What can hang from each mark
k921: k478
k699: k222 k478 k707
k804: k460
k460: k222 k306 k746 k804
k746: k460
k355: k306
k306: k355 k460
k164: k455 k746
k386: k355
k478: k921
k455: k164
k707: k699
k222: k699

Every row comes from one small tree of marks. Brackets hold a mark, then the marks that hang from it, in the order of their numbers. Every link used is in the known rows. Which tree was each row made from?
Known rows
{k386 {k355 {k306 k460}}}: [1.20 0.19 -0.30 -2.07 -3.08 -3.96 -0.24 -0.84 0.28 4.11 1.18 -1.03 -1.23 2.84 0.30 -3.24 0.32 3.86 -0.81 -2.16 0.05 2.95 -2.28 -0.47 2.05 0.16 2.06 -2.03 0.94 -2.10 -0.70]
{k460 {k222 {k699 k478 k707}} {k306 k355} k804}: [1.88 0.07 1.60 0.58 0.84 -1.59 1.32 0.77 -1.16 -2.84 2.92 -0.56 0.72 0.29 -1.50 -2.66 3.88 0.03 -0.25 2.26 2.22 3.00 -1.87 2.48 1.43 -2.19 4.13 -0.27 1.33 -0.35 -1.07]
{k699 k222 k478}: [2.14 -2.23 1.62 -0.19 0.27 -3.59 -1.40 -0.82 1.36 -0.36 2.17 -1.53 -2.07 1.56 -2.52 -1.35 1.11 -0.51 -3.49 2.88 2.15 4.01 -1.63 2.24 2.75 -1.94 -1.19 -1.40 1.42 -1.20 -0.81]
{k804 {k460 {k222 {k699 k478}} k746}}: [2.18 0.63 -2.14 -0.69 -0.59 -0.27 -0.60 -1.20 -0.78 1.28 2.06 -0.69 -1.02 0.75 0.10 -0.28 2.79 0.81 -2.98 3.03 3.67 5.26 -1.94 1.51 0.41 -1.76 2.72 -0.19 1.68 0.34 0.10]
{k746 k460}: [-0.17 1.34 -1.39 -2.35 -2.13 -3.70 -2.18 -0.19 -0.17 1.80 2.16 -1.76 -1.84 1.07 -1.23 0.41 1.84 2.17 -3.80 -0.33 0.21 4.42 -0.77 0.94 1.55 -1.23 1.44 -1.74 2.95 -1.23 0.09]
{k804 {k460 {k222 {k699 k707}} {k306 k355} k746}}: [3.19 1.08 -1.95 -1.20 -0.72 -0.31 0.73 -0.60 -1.32 1.32 1.77 -0.49 -0.38 1.30 0.39 -2.39 2.76 1.01 -1.92 2.43 2.95 4.91 -2.01 1.66 -0.18 -1.34 4.65 1.04 1.48 0.15 0.63]
{k164 k455 k746}: [-1.58 1.77 -3.07 -1.47 -1.54 -5.96 -3.36 -1.02 -0.81 4.05 0.71 -0.02 -2.75 0.38 -1.58 2.70 -2.09 -0.26 -1.80 0.75 -1.89 5.98 -2.17 -1.55 0.57 -2.37 -1.40 -1.07 4.96 -1.47 -0.45]
{k164 k455 {k746 {k460 k222 k804}}}: [-2.44 3.41 -2.97 -1.07 -1.45 -5.29 -3.25 0.35 -1.69 2.34 1.89 -0.03 -1.29 -0.50 -1.76 4.02 -0.43 0.32 -2.06 0.80 -1.71 6.74 -1.47 -0.66 -0.05 -3.09 -1.01 -1.11 4.92 0.22 0.35]
{k306 {k460 k222 k804}}: [2.85 1.13 -0.47 -0.79 -2.01 -2.37 -0.33 0.38 -0.18 1.19 2.44 -1.16 0.23 0.54 -1.38 0.82 2.22 2.92 -1.41 0.01 4.08 3.45 -1.53 1.45 0.88 -2.66 2.14 -0.84 2.38 -1.07 0.49]
{k804 k460}: [1.88 0.54 -1.52 -2.20 -2.38 -2.02 -1.74 -2.15 0.19 2.43 0.78 -1.20 -2.07 1.56 -1.22 -0.37 2.22 2.92 -2.83 1.36 1.91 3.96 -1.64 0.67 1.07 -0.87 2.08 -1.03 2.21 -1.30 0.18]
{k746 {k460 k222 {k306 k355} k804}}: [0.36 2.53 -0.72 -1.29 -1.02 -3.40 -0.49 1.35 -1.43 -0.33 2.73 -1.35 0.79 1.14 -1.20 -0.37 3.59 2.79 -1.85 -0.62 0.84 3.89 -0.91 1.92 1.17 -1.69 3.52 -0.75 2.18 -0.29 0.64]
{k222 {k699 k478}}: [1.14 -1.45 -0.19 -0.53 -0.70 -1.86 -1.42 -1.93 0.49 0.22 2.06 -0.81 -2.93 -0.15 -1.29 -1.04 1.69 -0.50 -2.59 2.38 1.06 3.92 -1.84 1.30 2.73 -1.53 1.67 -2.15 2.57 -1.32 -2.54]
{k707 k699}: [2.00 -1.31 -0.92 -1.23 -1.11 -4.55 -2.04 -1.89 0.01 2.22 2.31 -1.92 -2.97 2.10 -1.28 -1.17 1.60 0.44 -2.04 1.44 1.56 2.09 -0.35 1.93 1.24 -1.05 1.11 -3.57 2.29 -1.87 -1.52]
{k455 {k164 {k746 k460}}}: [-1.37 2.04 -3.02 -2.29 -1.70 -5.41 -2.92 -0.81 -0.59 4.49 2.05 -0.77 -3.35 0.49 -1.39 1.41 -0.43 0.70 -2.42 0.64 -1.67 6.11 -0.91 -1.00 0.51 -1.83 -1.46 -1.40 5.52 -0.67 0.09]
{k355 {k306 {k460 {k222 {k699 k478}} k746 k804}}}: [1.94 0.70 -0.41 -0.91 -1.94 -2.53 1.16 -0.34 0.21 2.13 2.50 -0.44 0.48 1.09 -0.28 -1.33 1.60 2.40 -1.27 0.43 2.90 3.49 -1.90 1.19 0.69 -1.97 2.61 -1.00 0.60 -0.52 -0.20]
{k746 {k460 k222 k804}}: [-0.56 1.99 -0.61 -0.98 -1.22 -3.29 -1.56 0.98 -1.11 -0.09 2.98 -1.50 -0.04 0.43 -1.45 1.12 3.39 2.21 -2.93 0.24 1.41 4.28 -0.63 1.57 1.14 -2.00 1.48 -1.67 2.63 -0.16 0.49]
{k460 {k222 k699} k746 k804}: [0.54 0.86 -1.25 1.14 1.07 -1.72 -0.19 0.80 -1.95 0.72 3.20 -0.52 0.68 -0.05 0.97 0.32 2.70 -0.03 -1.82 2.35 3.77 4.36 -1.66 1.70 -0.21 -2.57 1.94 -0.04 1.88 0.27 -0.06]
{k455 k164}: [0.25 0.53 -1.58 -2.06 -1.10 -5.13 -2.16 -1.17 -0.21 4.19 1.83 -1.03 -3.17 1.27 -1.55 -0.54 -0.20 0.58 -1.99 0.56 -0.07 4.76 -1.78 -0.62 1.51 -0.98 -1.04 -1.32 4.40 -2.05 -0.54]
{k222 {k699 {k478 k921} k707}}: [0.81 -2.32 1.49 -0.63 -0.08 -0.65 -1.46 -1.25 1.12 -0.84 2.70 -0.93 -3.42 -0.80 -1.34 -1.71 1.91 -2.31 -3.42 3.90 1.81 3.91 -1.72 1.39 1.88 -1.54 1.11 -2.12 2.00 -1.74 -2.42]
{k460 {k222 {k699 k478}} k306 k804}: [1.29 0.48 0.71 1.16 1.29 -2.95 0.84 0.82 -1.44 -2.46 3.10 -0.81 1.58 0.13 -1.77 -1.33 4.72 0.01 -0.73 2.21 2.61 3.25 -1.61 2.87 1.12 -2.32 3.86 -1.57 1.40 -0.40 -1.58]
{k164 k455 {k746 {k460 k804}}}: [-2.41 3.20 -3.15 -1.72 -1.85 -5.40 -3.73 -0.32 -1.16 3.05 1.49 -0.22 -2.02 -0.38 -1.69 4.19 -0.99 0.95 -2.31 0.54 -2.30 6.47 -1.40 -0.80 -0.16 -2.88 -1.08 -1.03 4.87 -0.24 0.22]
{k222 k699}: [1.03 -0.74 -1.03 -0.71 -1.62 -2.41 -1.51 -1.87 -0.20 1.83 1.52 -0.46 -2.79 -0.09 -0.79 -1.44 1.44 0.02 -2.10 1.55 0.35 3.87 -1.53 0.78 2.23 -1.05 1.95 -1.96 3.32 -1.52 -1.90]
{k386 {k355 k306}}: [-0.09 -0.21 -0.01 -1.73 -2.33 -4.67 -0.59 -0.93 0.01 3.78 1.01 -1.05 -1.47 3.11 0.31 -3.66 0.49 3.12 -0.98 -1.76 -0.80 2.74 -2.31 -0.71 2.35 0.58 1.53 -2.41 0.92 -2.29 -1.07]
{k804 {k460 {k222 k699} {k306 k355} k746}}: [3.08 1.47 -2.65 -1.10 -0.81 -0.69 0.40 -0.80 -1.48 1.76 1.58 -0.39 -0.09 1.49 0.68 -2.02 2.80 1.61 -1.65 1.74 2.74 4.88 -2.05 1.59 0.22 -1.20 4.91 0.81 1.57 0.12 0.53]
{k921 k478}: [0.76 0.87 -0.07 -1.74 -0.45 -3.82 -2.85 -0.62 1.28 1.50 2.51 -1.06 -1.09 2.58 -1.30 0.68 1.20 -0.40 -3.00 1.31 0.93 3.46 -1.62 1.09 0.84 -1.20 0.72 -2.73 2.27 -1.98 -1.39]
{k306 k355 {k460 k222 k746 k804}}: [3.63 1.70 -1.71 -1.39 -1.85 -0.81 0.04 0.51 -0.48 2.53 2.16 -0.73 -0.04 1.41 1.04 0.01 0.55 3.85 -0.65 -0.95 4.19 3.65 -2.21 0.87 0.96 -2.52 3.23 1.79 2.01 -0.66 1.65]
{k699 k478 k707}: [1.01 -2.39 2.56 -1.51 0.34 -2.44 -0.74 -0.55 1.65 -1.31 2.57 -2.24 -3.16 1.12 -2.59 -1.28 1.32 -1.10 -4.12 3.35 2.80 3.40 -1.94 1.19 1.49 -2.02 -0.09 -1.16 1.23 -2.20 -1.30]

Write each row's tree
[0.56 2.31 -0.89 -0.92 -1.15 -2.50 -0.42 0.87 -1.62 -0.63 2.88 -0.88 0.48 0.26 -1.00 -0.70 3.78 2.10 -1.64 0.04 0.43 4.21 -0.83 2.15 1.32 -1.69 4.05 -0.94 2.49 0.20 -0.01] => {k746 {k460 {k222 k699} {k306 k355} k804}}
[3.82 1.51 -1.87 -1.05 -1.98 0.11 0.19 0.04 -0.68 2.23 2.33 -0.22 -0.37 0.47 1.21 -0.30 0.77 3.19 -0.45 -0.29 3.79 3.94 -2.12 1.13 1.14 -2.51 3.74 1.66 2.30 -0.16 1.05] => {k306 k355 {k460 {k222 k699} k746 k804}}
[2.60 -2.82 0.99 -0.25 0.39 -3.53 -2.40 -1.52 1.10 0.18 3.20 -1.91 -2.89 1.64 -1.81 -1.49 1.92 -1.40 -2.88 3.51 2.58 2.57 -0.33 3.31 1.77 -1.46 -0.49 -3.86 1.10 -1.35 -1.68] => {k707 {k699 k222 {k478 k921}}}
[0.60 1.95 -0.20 -0.98 -1.04 -2.10 -0.11 1.08 -1.47 -1.07 3.06 -0.97 0.23 0.08 -1.21 -1.07 3.74 1.51 -1.91 0.71 0.61 4.30 -0.78 2.20 0.93 -1.78 3.84 -0.75 2.33 0.24 0.07] => {k746 {k460 {k222 {k699 k707}} {k306 k355} k804}}
[0.30 1.19 -1.01 0.57 1.28 -3.04 -0.34 1.45 -1.68 1.12 3.00 -1.24 1.11 1.20 0.69 0.79 2.37 0.98 -2.13 1.46 4.36 3.89 -1.78 1.34 -0.39 -2.58 1.23 0.18 1.43 -0.51 0.83] => {k460 k222 k746 k804}
[1.97 1.17 -2.33 -1.15 -0.92 -1.47 -0.72 -0.71 -0.95 2.34 1.70 -1.02 -0.61 1.62 0.17 -0.16 2.42 1.71 -2.97 1.96 3.77 4.91 -1.88 1.04 0.01 -1.50 2.32 0.04 1.76 -0.25 1.04] => {k804 {k460 k222 k746}}
[2.01 1.06 -0.46 0.58 1.56 -1.43 1.73 1.55 -2.20 -0.34 3.11 -0.49 1.42 0.72 1.01 -2.41 2.90 -0.07 -0.62 2.06 3.23 3.87 -1.98 2.22 -0.68 -2.27 4.54 1.58 1.03 0.08 0.26] => {k460 {k222 {k699 k707}} {k306 k355} k746 k804}
[3.79 0.42 0.25 -1.05 -2.37 0.39 0.13 -0.33 0.21 0.03 2.36 -0.40 -1.13 0.02 -0.78 -0.93 1.43 2.70 -0.42 0.47 3.28 3.40 -2.03 1.31 2.19 -2.54 3.19 0.56 2.38 -0.48 0.22] => {k306 k355 {k460 {k222 {k699 k478 k707}} k804}}
[2.32 -3.37 3.75 -0.39 0.62 -2.54 -0.52 -0.34 1.79 -1.73 2.69 -1.85 -2.88 1.04 -3.25 -2.44 0.94 -2.30 -4.31 4.78 2.79 4.19 -1.46 2.44 1.61 -2.26 -1.88 -0.68 1.02 -1.17 -0.54] => {k699 k222 k478 k707}
[2.26 0.60 -0.75 -0.10 -0.46 -2.87 0.86 0.24 -1.66 0.12 1.89 -0.23 0.12 1.20 -0.67 -3.73 2.70 -0.06 -0.12 0.39 0.91 3.63 -2.03 1.55 2.49 -0.99 4.76 -0.74 2.57 -1.09 -1.09] => {k460 {k222 k699} {k306 k355}}
[0.98 0.51 0.09 -1.41 -2.68 -3.76 0.06 -0.27 -0.16 3.19 1.57 -0.88 -0.36 2.55 0.21 -2.91 1.09 3.89 -0.41 -1.90 0.64 2.86 -2.25 -0.15 1.84 -0.21 2.07 -2.00 0.79 -1.57 -0.52] => {k386 {k355 {k306 {k460 k222 k804}}}}
[1.29 -2.24 1.24 -0.66 -0.43 -1.18 -0.86 -1.59 0.83 -0.75 2.42 -0.98 -3.53 -0.52 -1.80 -1.81 1.62 -1.74 -3.20 3.73 1.50 4.00 -1.69 1.44 1.89 -1.74 1.26 -1.64 2.33 -1.28 -2.35] => {k222 {k699 k478 k707}}
[2.09 0.21 -0.74 -0.93 -1.90 -0.58 -0.71 -1.51 -0.58 0.63 1.65 -0.51 -1.63 0.32 -1.36 -1.25 3.16 0.78 -2.50 2.97 2.48 4.66 -1.55 1.24 0.98 -1.28 2.49 -1.12 2.48 -0.13 -0.13] => {k804 {k460 {k222 {k699 k707}}}}
[1.06 0.30 -2.08 0.52 0.58 -2.17 -0.13 0.49 -1.71 1.86 2.78 -0.52 -0.44 0.56 1.05 -0.98 1.64 -1.33 -2.45 2.00 3.26 5.09 -1.90 1.15 0.62 -1.92 2.05 -0.30 2.41 -0.33 -0.35] => {k460 {k222 k699} k746}
[3.49 1.34 -0.66 -1.49 -2.81 -1.19 -0.30 0.02 -0.10 1.59 1.79 -0.65 -0.48 1.14 -0.47 -0.41 1.14 4.20 -0.11 -1.23 3.13 3.02 -2.03 0.77 2.21 -2.18 3.05 0.61 2.52 -1.07 1.01] => {k306 k355 {k460 k222 k804}}
[2.98 1.54 -1.53 -0.74 -1.04 -2.02 0.02 0.91 -0.56 2.14 2.81 -1.24 0.64 0.82 0.14 1.17 1.64 2.59 -1.91 0.26 5.16 4.06 -1.73 1.54 -0.34 -2.98 2.33 0.38 1.84 -0.67 1.15] => {k306 {k460 k222 k746 k804}}
[0.41 2.22 -0.99 -2.27 -1.53 -3.56 -1.19 0.39 -0.69 0.72 2.18 -1.65 -0.23 1.35 -1.03 -0.18 2.76 3.63 -2.26 -0.95 0.03 3.53 -0.84 1.66 1.04 -1.36 3.48 -0.62 2.08 -0.95 0.41] => {k746 {k460 {k306 k355} k804}}
[-2.32 3.23 -3.08 -0.76 -1.59 -4.69 -3.22 0.02 -1.82 2.13 1.99 0.31 -1.50 -1.15 -1.63 3.80 -0.26 -0.14 -1.90 1.21 -1.99 6.96 -1.38 -0.46 0.05 -3.06 -0.66 -1.29 5.13 0.56 -0.06] => {k164 k455 {k746 {k460 {k222 k699} k804}}}
[-1.14 1.68 -2.29 -1.63 -1.45 -4.34 -2.24 -0.52 -0.95 3.27 2.60 -0.39 -3.30 -0.42 -1.63 0.68 0.06 -0.81 -2.37 1.91 -1.36 6.58 -0.84 -0.66 0.27 -2.10 -1.33 -1.33 5.59 0.03 -0.13] => {k455 {k164 {k746 {k460 {k222 {k699 k707}}}}}}
[0.04 1.00 -0.61 -1.11 -1.61 -2.30 -1.14 0.46 -0.96 -0.03 3.01 -1.06 -1.40 -0.21 -1.44 -0.43 2.82 0.04 -3.49 1.31 0.84 5.16 -0.68 1.50 1.42 -1.64 1.81 -1.82 3.19 -0.06 -0.26] => {k746 {k460 {k222 {k699 k707}}}}
[1.80 1.19 -0.69 -1.29 -2.30 -3.40 1.04 0.02 0.02 3.10 2.15 -0.65 0.74 1.74 -0.14 -1.30 1.31 3.09 -1.15 -0.42 2.78 3.27 -1.84 0.79 0.34 -1.70 2.38 -0.83 0.67 -0.95 0.56] => {k355 {k306 {k460 k222 k746 k804}}}
[-2.17 2.91 -3.53 -2.04 -2.10 -5.59 -3.68 -0.50 -1.04 3.67 1.33 -0.24 -2.56 -0.09 -1.61 3.60 -1.51 0.30 -2.67 0.37 -2.58 6.85 -1.54 -1.08 0.20 -2.56 -1.04 -1.21 5.18 -0.50 0.08] => {k164 k455 {k746 k460}}
[2.71 0.62 -0.81 -0.95 -1.26 -1.30 0.35 -0.98 -0.98 0.16 1.71 -0.65 -0.46 0.76 -1.56 -2.22 3.88 0.69 -1.98 2.73 2.41 4.48 -1.60 1.90 0.40 -1.22 4.05 -0.85 1.98 -0.30 -0.26] => {k804 {k460 {k222 {k699 k707}} k306}}
[2.14 0.92 -2.50 -0.80 -1.08 -0.57 -0.62 -1.18 -1.11 2.01 1.82 -0.52 -0.92 0.74 0.34 -0.52 2.65 1.06 -2.75 2.60 3.37 5.23 -1.76 1.27 0.14 -1.52 2.91 -0.13 2.06 0.25 0.42] => {k804 {k460 {k222 k699} k746}}
[3.14 0.53 0.10 -0.50 -2.00 -1.10 0.05 0.07 -0.22 0.47 2.75 -0.74 -0.36 -0.54 -1.43 0.10 2.38 1.66 -1.48 1.31 3.90 3.80 -1.40 1.77 0.60 -2.80 2.45 -0.80 2.59 -0.56 -0.02] => {k306 {k460 {k222 {k699 k707}} k804}}
[1.71 1.54 -1.59 -1.32 0.88 -3.45 0.24 0.67 -1.08 2.24 1.89 -1.48 0.75 2.51 1.28 -1.04 1.49 2.99 -1.11 -0.25 2.37 2.86 -2.10 1.44 -0.50 -1.67 4.09 1.67 0.72 -1.65 0.67] => {k460 {k306 k355} k746 k804}
[1.93 1.59 -1.46 0.66 1.38 -1.90 1.32 1.34 -2.43 0.33 2.84 -0.34 1.80 0.95 1.38 -1.85 2.92 0.80 -0.23 1.13 2.96 3.80 -2.05 2.18 -0.09 -2.11 4.91 1.25 1.23 0.06 0.13] => {k460 {k222 k699} {k306 k355} k746 k804}
[2.89 1.71 -2.51 -1.56 -0.70 -1.57 0.32 -0.37 -1.28 2.05 1.44 -0.92 0.21 2.39 0.45 -1.69 2.64 2.24 -1.85 1.12 3.15 4.53 -2.15 1.36 0.09 -1.18 4.41 0.98 1.28 -0.42 1.14] => {k804 {k460 k222 {k306 k355} k746}}
[0.40 2.07 -1.19 -1.40 -0.97 -4.25 -0.50 1.32 -1.29 0.31 2.72 -1.64 0.39 1.29 -1.52 -0.73 3.36 1.24 -2.91 -0.24 0.94 4.61 -0.81 1.85 1.10 -1.45 3.17 -1.67 2.43 -0.67 0.15] => {k746 {k460 k222 k306}}
[3.12 1.28 -1.68 -0.33 -1.16 -1.08 0.11 0.45 -0.77 1.80 2.94 -0.76 0.33 -0.06 0.30 0.82 1.80 1.96 -1.70 0.91 4.77 4.39 -1.65 1.76 -0.20 -2.97 2.82 0.23 2.16 -0.13 0.50] => {k306 {k460 {k222 k699} k746 k804}}
[1.97 0.66 -0.35 -1.66 -3.22 -3.88 0.83 -0.52 0.37 2.98 1.66 -0.58 -0.09 1.84 -1.14 -2.22 1.20 2.69 -1.13 -0.79 1.83 3.15 -1.81 0.44 1.59 -1.18 2.30 -1.76 1.34 -1.52 -0.01] => {k355 {k306 {k460 k222}}}
[3.58 1.06 -0.90 -2.45 -3.32 -1.37 -0.92 -0.93 0.67 2.70 1.28 -0.92 -1.54 1.33 -0.36 -0.18 0.32 5.06 -0.51 -1.57 2.34 2.67 -1.96 0.52 2.05 -1.87 2.95 0.74 2.52 -1.73 0.78] => {k306 k355 {k460 k804}}
[3.14 1.12 -2.27 -1.04 -0.37 -0.38 0.46 -0.85 -1.12 0.99 1.85 -0.56 -0.20 1.43 0.36 -1.82 2.98 1.36 -1.86 2.19 3.09 4.87 -2.19 1.87 0.43 -1.43 4.76 0.72 1.23 0.22 0.26] => {k804 {k460 {k222 {k699 k478}} {k306 k355} k746}}
[-2.25 2.84 -2.39 -0.84 -1.43 -4.27 -2.91 0.20 -1.66 1.63 2.16 0.22 -1.77 -1.33 -1.90 3.45 -0.31 -0.73 -2.22 1.86 -1.81 7.05 -1.34 -0.40 -0.36 -3.18 -0.92 -0.99 5.00 0.56 0.04] => {k164 k455 {k746 {k460 {k222 {k699 k707}} k804}}}
[1.90 0.40 0.64 -1.13 -2.94 -2.67 1.17 -0.53 0.26 1.72 2.14 -0.31 -0.05 0.75 -1.29 -2.18 1.77 2.24 -0.95 0.47 2.00 3.08 -1.58 0.95 0.89 -1.59 2.46 -1.54 1.20 -0.88 -0.21] => {k355 {k306 {k460 {k222 {k699 k707}} k804}}}
[3.68 1.44 -1.92 -2.35 -2.40 -0.96 -0.61 -0.42 0.26 3.62 1.66 -1.01 -1.14 1.59 1.16 0.20 -0.26 4.73 -1.04 -1.27 3.37 3.26 -2.16 0.62 0.82 -2.23 3.11 1.97 1.94 -1.32 1.44] => {k306 k355 {k460 k746 k804}}
[2.01 0.88 -0.57 -0.66 -0.30 -4.15 0.76 0.89 -1.36 0.52 1.74 -0.94 0.54 2.46 -0.94 -3.30 2.41 0.92 -0.39 -0.50 1.48 3.18 -2.16 1.16 2.31 -0.99 4.02 -0.51 2.09 -1.79 -0.21] => {k460 k222 {k306 k355}}
[3.54 0.59 -1.88 -0.66 -1.08 -1.08 0.18 0.12 -0.24 1.86 2.89 -0.93 -0.51 0.32 0.14 0.16 1.27 0.76 -2.37 1.10 4.74 4.90 -1.95 1.67 0.62 -2.78 2.76 -0.02 2.18 -0.47 0.04] => {k306 {k460 {k222 {k699 k478}} k746}}
[1.14 0.32 -0.16 -1.63 -2.83 -3.89 0.12 -0.39 -0.08 3.62 1.45 -0.89 -0.71 2.74 0.24 -3.35 0.74 3.44 -0.61 -1.99 0.44 3.12 -2.33 -0.34 2.09 0.00 2.10 -2.09 0.96 -1.74 -0.61] => {k386 {k355 {k306 {k460 k222}}}}
[2.63 1.30 -2.66 -2.21 -0.79 -2.32 -0.35 -1.09 -0.57 2.93 1.21 -1.44 -0.51 2.27 0.15 -0.90 2.34 2.52 -2.85 1.39 2.83 4.38 -1.84 1.43 -0.73 -1.11 3.88 0.42 1.12 -1.04 0.68] => {k804 {k460 k306 k746}}
